Known rows, with every way that one mark hangs from another:
B[L[Y Z]]: [ 1.33  3.54  1.74 -1.37 -1.97 -1.43 -0.78 -1.38  0.63 -0.06  1.21  0.46
  1.62 -1.46  1.78 -1.22  2.33 -0.09 -0.20 -0.80 -0.71  3.63  0.63]
C[Y]: [ 2.37 -0.82  2.25 -1.15  2.38  0.76  1.01  1.43 -1.93 -1.65  2.26  0.45
 -0.49  0.48 -0.99 -2.25 -1.86  3.43 -0.70  0.39 -0.32  2.53  1.27]
L[J Y[N]]: [-0.79  1.89 -0.17 -0.01 -0.70  1.53  1.32  2.18 -3.99  0.40 -0.06  0.95
  1.12  2.93  0.25 -0.92 -2.10  0.02 -1.14 -1.38  1.87  1.72  2.16]
L[F Y Z]: [ 0.41  1.16  1.37  0.07  0.00 -3.31 -1.70  0.56 -0.68 -2.17 -0.39  1.01
 -1.46 -0.55  0.06 -0.77  0.34  1.41 -0.11  0.02  1.14  1.68  0.82]
C[J]: [ 1.03  1.16  1.77 -1.08 -0.26  1.23  1.01 -2.36 -1.92 -0.83  2.84  0.95
 -0.55  1.78  1.50  0.53 -1.25  0.53 -0.26 -2.28 -1.07  1.64 -0.21]
N[U Y]: [ 0.25 -1.84  3.54 -0.60  0.92 -2.40  1.09  0.66 -0.58 -0.64  1.63  1.34
 -0.78  0.21  2.00 -1.64 -0.33  5.78 -0.66  2.31 -1.97  2.15  0.36]
Z[L[F]]: [ 2.31 -1.25  2.38 -0.22 -1.11 -1.35  0.52  1.25 -2.24  0.89  0.93 -3.15
 -3.94  1.61 -1.46  0.84 -0.96  5.06 -0.89 -2.84 -2.38 -1.26  0.72]
Z[L]: [ 2.99  0.38  3.08 -0.57 -0.71  0.43  1.39  1.29 -2.94  2.09  1.70 -1.61
 -2.08  2.54  0.28 -1.66 -0.93  4.06 -0.90 -3.37 -2.80  0.63  0.73]
L[B F J[C] Z]: [-2.50  0.19 -2.81  2.88  0.03 -2.27 -3.25 -1.89  2.59 -2.46 -3.65  0.59
  3.32 -1.88  1.41  2.33  0.97 -4.35  2.69  0.73 -0.35 -3.25 -2.07]
U[N]: [ 2.01  1.76  2.42  1.38 -0.03 -1.24  2.37  0.17 -2.10 -3.68  2.76 -1.50
 -2.15  4.29 -0.44 -1.96  0.29  2.14  0.47  0.48 -1.36  1.99 -0.63]
B[L[F J]]: [-0.27  0.94 -2.03 -0.02 -2.71 -0.49  1.11 -2.96  1.56 -0.36 -0.36 -3.40
  1.53  0.72  0.87  4.11  2.46  0.83  0.29 -2.14 -3.11 -1.38  2.10]
B[L[J[C] Y]]: [ 0.15 -0.55 -0.86  0.05 -2.99  2.75  2.66 -0.28  3.80  1.01  2.00 -0.97
  3.25 -0.84  1.87  2.16  3.23 -3.70 -0.46  0.24 -0.54 -0.24 -2.05]
B[L[F J Z]]: [-1.07  3.59 -2.25 -1.11 -2.53 -2.52 -1.41 -3.32  1.43 -1.65 -1.60 -2.70
  2.68 -1.01  2.09  3.40  3.59 -1.42  1.51 -1.14 -2.68 -0.32  2.08]
Z[L[J]]: [ 1.60  1.00 -0.25 -1.05 -0.86  2.49  2.08  0.30 -2.49  2.07  1.95 -2.07
 -0.56  3.12  1.30  0.72 -0.18  1.95  0.07 -3.32 -1.97 -0.54  1.67]
J[C L[F]]: [ 0.75 -2.99  1.99  0.36 -0.90 -0.46 -0.30 -0.27  4.50  0.02 -1.40 -0.73
 -0.34 -1.53 -2.26 -0.74  3.21 -1.17 -0.12  2.36 -0.45 -4.38 -2.67]
B[L[F Y Z]]: [ 0.25  2.00  0.90 -0.75 -2.22 -3.66 -1.41 -1.15  1.27 -0.82 -0.48 -0.79
 -0.26 -2.42  0.67  0.88  2.81  0.36  0.04 -0.27 -1.02  1.98  0.93]
J[L]: [ 1.80  0.22  1.90 -0.51 -0.37  0.42  0.10 -0.36  1.22  1.32  0.43 -0.06
  0.22  0.92 -1.15 -3.46  2.40  1.13 -0.12  0.00 -0.51  0.02  0.20]
Y[N[U]]: [-0.31  1.64  3.29  0.10  1.67 -3.05 -0.37 -0.39 -4.52  1.60 -0.78  0.63
  2.23  3.37  1.26 -3.74 -2.44  3.04 -1.83  1.79 -2.97 -0.07  1.86]
Z[L[B F]]: [ 1.09 -1.51 -0.59  2.42  0.12 -1.71 -0.57  1.62 -1.08  1.53 -0.43 -1.91
 -3.99  0.84 -1.62  0.96 -2.55  4.43  0.84 -3.08 -2.48 -0.93 -0.32]
Y[N]: [ 0.46  1.80  3.21 -0.26 -0.88 -0.66 -1.31  0.36 -4.39 -0.05 -0.80  1.06
  1.13  2.88 -0.89 -2.94 -2.28  2.21 -1.01 -2.30 -1.98  0.85  1.35]
Z[L[F Y]]: [ 2.34 -2.07  1.67 -0.10 -0.84 -0.11  2.23  3.41 -1.74  1.65  1.85 -1.38
 -5.35  0.98 -1.29 -0.10 -1.35  4.27 -1.39 -1.31  0.19  0.14  0.56]
L[B F Y Z]: [-1.01  0.41 -0.69  2.90  0.62 -4.07 -2.71  0.98  0.22 -1.88 -1.74  2.07
 -1.53 -1.50 -0.33 -0.93 -1.40  0.56  1.81 -0.38  1.46  2.13  0.03]
Z[L[F J Y]]: [ 0.82 -1.17 -1.56  0.25 -0.97  1.69  3.05  2.47 -1.94  1.63  1.63 -2.85
 -3.55  1.64 -0.21  2.49 -0.83  2.92 -0.67 -1.56  0.78  0.10  1.83]

Rows:
[-1.05  1.46 -2.02 -0.06 -0.27 -1.61 -0.50 -0.08 -0.63 -2.08 -0.65  0.06
 -0.11 -0.11  1.39  1.64  1.11 -0.87  0.49  0.08  1.97  1.32  1.83] : L[F J Y Z]
[-1.57 -0.29 -4.15  3.32  0.09 -1.19 -0.56 -1.09  0.26 -1.20 -1.76 -1.18
  0.37  1.60  0.01  2.89 -1.28  1.31  2.16 -1.98 -1.07 -0.40  0.97] : L[B F J]
[-1.26 -0.73  0.31 -1.27  0.01  1.53 -0.15  0.73 -1.21  0.85 -1.18  2.22
 -2.54 -0.17 -2.47 -0.25 -0.64 -1.79 -1.37  0.80  2.80 -0.67  0.04] : C[J[L[F Y[N]]]]
[-1.37  1.17 -1.46 -0.30 -2.85 -1.49 -1.61 -3.65  4.08 -1.79 -2.15 -2.75
  3.99 -2.65  2.55  4.25  4.76 -4.32  1.45  0.17 -2.76 -3.70 -1.10] : B[L[F J[C] Z]]
[-0.43  0.18 -1.05  1.11  1.09  1.84 -0.34 -2.20  1.62  0.94  0.30  2.42
 -0.23  0.15 -0.63 -1.31 -0.06 -2.24  1.47 -1.23  0.67  0.71 -2.14] : C[J[L[B]]]
[-1.73  1.17 -2.60  2.33  0.38  0.21 -1.30  0.59  2.57 -0.75 -0.90  2.71
  3.43 -1.72  2.67  0.21  0.17 -5.53  2.08  1.49  2.44  0.01 -2.67] : L[B J[C] Y Z]
[-1.39 -1.28 -2.33  1.53  0.95 -0.04 -1.24 -2.35  2.69  0.55 -1.32  0.57
 -1.79 -1.14 -1.53  0.90 -0.20 -1.48  1.40 -0.59  0.22 -0.85 -1.69] : C[J[L[B F]]]
[ 0.08 -1.75 -1.41 -0.02  3.69  3.34  0.36 -0.40  1.27  0.19  1.72  2.42
 -0.79 -1.99 -1.20 -1.36 -2.10 -1.14  0.91  1.05  2.34  1.76 -1.56] : C[J[L[B]] Y]
[-0.72  1.92  0.18 -1.63  0.79 -1.05 -2.48 -4.08  1.12 -1.33 -1.20  0.79
 -0.63 -1.80  0.40  0.89  2.63 -2.35  0.46  0.12  0.75 -1.06 -0.77] : C[J[L[F Z]]]
[-0.09  0.08  2.33 -2.78  1.94  2.56 -0.19  0.27 -5.03 -1.47  1.82  2.15
 -0.10  0.43 -0.44 -0.44 -4.44  0.44 -1.41 -0.70  1.07  1.79  0.66] : C[J Y[N]]
[-0.92 -2.14  0.73  2.17  0.04  1.40 -0.90  3.39  2.57  2.91 -2.38  3.32
  0.86 -1.47 -2.97 -4.17 -0.61 -3.61 -0.34  2.46  3.15 -1.56 -3.63] : J[C L[B Y[N]]]
[ 0.42  1.43 -1.65 -0.50 -2.58  1.92  2.50 -0.72  1.42  1.07  2.27 -1.55
  1.52  0.57  1.74  1.71  2.23 -0.44 -0.18 -1.63 -0.60  2.60  1.65] : B[L[J Y]]
[-0.36 -2.44  4.49 -0.85  3.31 -0.70 -0.59  1.38 -2.48  0.07  0.11  0.87
  2.72 -0.03  0.35 -3.51 -2.53  0.35 -2.42  5.70 -1.06 -1.74 -0.91] : J[C[Y[N[U]]]]
[ 0.59 -0.96 -0.89  2.19  0.87  0.25  0.53  2.48  2.25  2.20  0.21  2.30
 -1.23  0.28 -2.02 -3.88 -0.19  0.15  0.44  0.10  2.62  2.71 -1.16] : J[L[B Y]]
[-0.92 -1.34 -1.65  0.15 -3.62  0.29  0.91 -2.63  3.99 -0.26 -0.64 -3.38
  2.94 -1.17  1.04  4.57  3.52 -2.55  0.09 -0.51 -3.49 -4.19 -1.71] : B[L[F J[C]]]
[-0.10  3.56  2.71 -0.98 -0.46 -1.87 -2.30  1.98 -3.98 -0.91 -1.11  3.11
  1.15  0.45  0.20 -3.58 -1.46  0.03 -0.86 -0.49  1.64  2.93  1.25] : L[Y[N] Z]
[-0.76 -1.38  0.45 -1.48  1.12  3.26  0.08  1.89 -1.45 -1.12  0.03  0.39
  3.13  0.11  0.20 -0.08 -1.88 -1.95 -0.83  1.95  1.01 -1.57 -0.37] : L[J[C[Y[N]]]]
[-0.60 -3.13 -3.01  3.03 -0.59  0.80  0.01  0.98  1.90  1.56 -1.34 -2.37
 -0.62 -0.26 -0.16  3.48 -0.91 -0.82  1.18 -1.30 -1.43 -4.35 -2.38] : Z[L[B F J[C]]]
[-0.40 -1.80 -3.86  2.58 -0.16  0.95  1.96  2.81 -0.62  2.19  0.09 -1.57
 -3.13  1.11 -0.66  2.50 -2.25  1.28  0.78 -1.91  1.06 -0.29  1.11] : Z[L[B F J Y]]
[-2.22  1.58 -4.43  2.56  0.57 -2.42 -1.70 -0.09  0.16 -1.33 -2.22  1.20
  0.58 -0.62  0.96  1.83 -0.57 -1.33  1.88 -0.35  2.27  1.78  0.76] : L[B F J Y Z]
[-0.28 -0.62 -2.46  0.21 -2.66 -0.04  2.11 -0.66  1.62  0.59  0.52 -2.54
 -0.05  0.26  0.22  3.61  2.28  0.14  0.13 -1.29 -0.79  0.72  1.59] : B[L[F J Y]]
[-2.22  2.17 -3.82  2.45  0.64 -3.18 -2.91 -2.14  0.50 -2.33 -3.19  0.19
  1.52 -0.06  1.55  2.36  0.05 -1.00  2.99 -1.35 -0.45  0.02  1.33] : L[B F J Z]
[ 0.94 -2.86 -0.53  2.13  0.37 -0.95  0.97  3.74 -0.30  2.39  0.43 -0.80
 -5.25  0.60 -1.91 -0.18 -3.02  3.52  0.00 -1.69  0.37  0.98 -0.12] : Z[L[B F Y]]
[-0.29  4.17  2.23 -2.08 -2.48 -1.56 -1.90 -0.40 -2.08  0.61 -1.09  1.88
  2.17 -0.89  0.66 -1.91  0.48 -1.01 -0.71 -0.92 -0.16  2.83  1.25] : B[L[Y[N] Z]]
[-0.10 -0.05  1.74 -3.21  1.85  3.84  0.02  0.26 -2.64  0.02  0.63  2.51
 -0.20 -0.81 -1.74 -2.40 -2.32 -0.96 -1.12  1.15  2.44  0.55  0.23] : C[J[L] Y[N]]
[ 1.20 -0.86  0.79 -2.73  2.76  3.89  1.40 -0.75  0.30 -0.22  3.29  1.43
 -1.00 -0.84 -0.72 -1.00 -0.56 -0.25 -0.64  1.61  2.17  1.41 -0.51] : C[J[L] Y]
[ 2.11 -2.92  0.34 -1.88  0.87  4.37  2.52  2.35 -0.19  0.70  3.05 -2.06
  0.29 -0.91  0.71  0.78 -0.44 -0.02 -0.70  0.92  0.39 -2.16 -1.17] : Z[L[J[C[Y]]]]
[-1.00 -0.14  2.19 -3.15  4.62  1.39  0.25 -0.97 -2.86  1.38  0.51  1.77
  1.29  0.07  0.31 -3.15 -2.11 -0.48 -1.98  5.21  1.28 -0.27  0.87] : C[J[L] Y[N[U]]]
[-0.15 -3.92 -1.26 -0.34  1.06  1.66  1.03  1.13  1.49 -2.82  0.37 -1.62
  0.82 -1.42 -0.19  2.34 -0.15 -0.66 -0.10  2.64  0.68 -3.29 -1.03] : L[F J[C[Y]]]
[-1.64  1.09  1.53 -1.28  2.26  1.31  0.72 -0.74 -2.04  2.96  0.25  2.43
  0.19  1.32  0.72 -3.17 -0.78 -1.93 -2.53  3.81  2.12  0.61  0.00] : C[J[L[Y[N[U]]]]]
[ 0.02 -0.83  0.17 -0.90  0.24  0.65  0.15 -2.70  1.39 -0.34  0.23 -0.10
 -1.85 -0.24 -1.07  0.80  1.27 -0.36 -0.19 -0.16  0.05 -1.35 -0.94] : C[J[L[F]]]
[-1.28  2.75 -2.40 -0.93 -2.21 -1.62 -0.11 -1.77  1.50 -1.20 -0.62 -1.45
  1.68 -1.46  2.24  3.18  3.48 -1.64  0.85 -0.31 -0.18  1.23  1.80] : B[L[F J Y Z]]
[-0.88  0.97 -1.26  1.58  1.29 -3.88 -3.83 -1.48  2.46 -0.76 -3.76  1.35
  0.02 -1.97 -1.68 -2.04  1.63 -0.46  2.39  0.39  0.52 -0.86 -0.42] : J[L[B F Z]]
[ 1.59 -4.91  1.41 -0.81  1.66  0.85 -0.11  1.56  3.86 -1.07 -0.06 -0.82
 -0.55 -3.30 -3.03 -1.23  1.78  0.10 -0.64  4.32  1.41 -3.74 -2.32] : J[C[Y] L[F]]
